(in the rows, 128 means zero)
Known rows, with every way that one mark hangs from another:
[A N [Z P]]: [113 184 155 128 156 148 114  91 129 141 157 129 102  67 126 163 166 108
 123  82  81 148]
[D Z]: [135 101 120 139 147 126 115 139 126 148 139 152 120 112 113 147  93 130
 117 115 117 105]
[U [Z D]]: [130 115 127 135 121  80 100 123 157 153 110  85 157  89  94  70 132  87
 115 146  89 126]
[D [Z N]]: [113 123  92 127 165 113 121 140 119 149 111 128 130  80  88 134 110 104
 107 141 134 122]
[Z A D N P]: [ 90 119  67 190 143  46 125  97 116 171 121  67 135  43  53  62 111 108
  87 175 148 134]
[Z A D P]: [111 100  91 202 121  59 123  98 121 166 149  90 128  76  75  73  93 136
  96 152 131 118]
[N [Z P]]: [ 63 138 114 164 144 112  94  94 155 134 158 123 147  65  93 117 145 129
 142 137 114 132]
[U Z]: [119 126 125 114 105 108 108 143 153 145 121 110 137 104 125 103 140  94
 126 125 104 110]
[U [N [Z D]]]: [128 137 143 152 138  71 126  81 144 125 136 101 180  97  94  73 179  85
 134 166 120 146]
[U [Z P]]: [ 91 129  91 147 113  95  88 125 166 160 143  90 144  66 121  83 132  93
 126 118  95 102]
[N D P]: [123  87 141 140 144  93 111 156 133 129 108  94 120 155 133 103  96 186
 105 132 122 189]
[D [Z A [N P]]]: [124  85  99 161 154  62 148 155 117 148 100 116  89  94  85 126  79 144
  81 136 155 130]
[A [N [Z D P]]]: [ 99 158 141 178 177  79 101  68 161 122 161 111 150  44  80 108 163 116
 114 144  95 168]
[Z N]: [106 150 100 116 147 115 129 130 120 130 101 106 136  94 103 115 146 101
 119 153 144 144]
[A [Z [N D]]]: [ 78 148 141  86 156 140  98 130  93 168  94 101 123  94  78 121 144 113
 111 142 113 184]
[N D Z]: [ 71 116 152 125 142 114  95 127 131 141 135 129 143 119  87 113 129 157
 125 160 123 170]
[P [Z N]]: [ 85 166 109 112 158 148  96 131 146 148  72 115 133 118  90 146 134 112
  91 141 134 150]
[A Z]: [119 148 166 102 134 165 116 113 113 147 122 138 109 112 112 155 150 112
 138 102  92 135]
[U N]: [151 140 121 128 117 105 146 114 125 129 136 107 149 140 152  98 160  94
 134 131 138 122]
[P [Z A D]]: [118 116 132 162 127 104 107 116 136 172  96 121 118 134  69 119  90 144
  68 151 132 128]
[D [Z [N P]]]: [124 102 105 142 174  87 123 152 136 129  89 112 115  92 104 131 103 131
  98 124 126 150]
[U [N [P [Z A]]]]: [144 125 136 158 113  88 138 134 148 144  96 107 107 178 138 121 115 145
  77 116 150 133]
[D [Z N P]]: [ 85 126  60 159 170 100 101 122 128 163 132 111 133  43  85 117 106 104
 107 131 122 114]

Rows:
[ 68 129 107 124 137 111  97 151 112 185  80 106 113 134  61 122  86 152
  53 168 164 163] => [P [Z A [N D]]]
[ 77 129 102  97 128  86  88 155 132 168  90  69 149  87  89  68 132  94
 101 165 119 160] => [U [Z [N D]]]
[141 149 156 155 146 100 124 107 141 152 112 133 106 132  87 145 111 143
  52 135 131 146] => [P [Z [A N] D]]
[128 148 181 138 168  97 137 115 167  79 128 139 114 109 131 158 164 151
 123 113 113 185] => [A [N P Z]]
[111 106  87 145 140  88 145 145  99 166 117 135 100  81  71 130  88 115
  84 146 163 101] => [D [Z A N]]
[121 136 153 128 177  94 115 109 127 137  66  77 125  70  75 108 156 106
 111 137  89 194] => [A [Z D [N P]]]
[ 94 147 175 119 164 111 111 119 134 120 148 140 130 113 103 136 150 150
 110 145 121 190] => [A [N D Z]]
[ 68 150 141 151 167  97  90 101 146 136 169 121 135  77 101 120 146 151
 108 139 109 185] => [A [N D [Z P]]]
[ 96 163 157 125 161 135  91 106 116 160 159 114 107  84 116 140 143 139
 105  98  81 181] => [A [N D] [Z P]]
[105 108 151 132 152 122  72 157 157 149  80 110 116 180 121 131  87 196
  77 121 110 192] => [N D [P Z]]
[103 138 135 158 151 116  88  80 127 169 135  97 136  53  78 104 142 106
 128 119  68 146] => [A [Z D P]]
[129 124 146 133 127  92 149 141 101 145 150 129  91 142 117 126 103 165
  73 139 156 163] => [Z [A [N D]]]
[146 120 167 132 163  84 126 148 137 110 119 108 103 153 152 127 116 181
  90 116 119 209] => [A [N D P]]
[150 114 113 156  82  33 143 112 134 170 127  70 151 102 101  38 141  64
  96 157 128 102] => [U N [Z A D]]
[128 122 103 184 145  85 139 119 121 156 184 151  85  71 107 151  88 139
  77 104 130  97] => [D [Z [A N] P]]
[124  46 126 168 136  61 124 173 111 167 126 128  86 144  99 116  40 201
  72 128 142 146] => [N [D [Z A]] P]
[ 99  91 109 145 139  56 136 160 105 147  88  77 103 124  89  84  91 170
  75 164 168 187] => [Z A [N D P]]
[122 159 190  90 155 151 112 124 104 146 135 134  99 123 120 158 149 137
 104 106  92 189] => [A [N D] Z]
[158 123 155 156 137  75 176 137 130 104 131 126  73 135 141 146 117 164
  84 111 149 157] => [Z [A [N P]]]
[ 78 134  63 168 128  79 135 117 113 160 132  90 117  57  81  95 114 114
  96 152 163 119] => [Z A N P]
[131  88 126 143  85  23 135 157 136 162 117  59 122 147 138  43 112 128
  87 137 135 148] => [U [N D P] [Z A]]
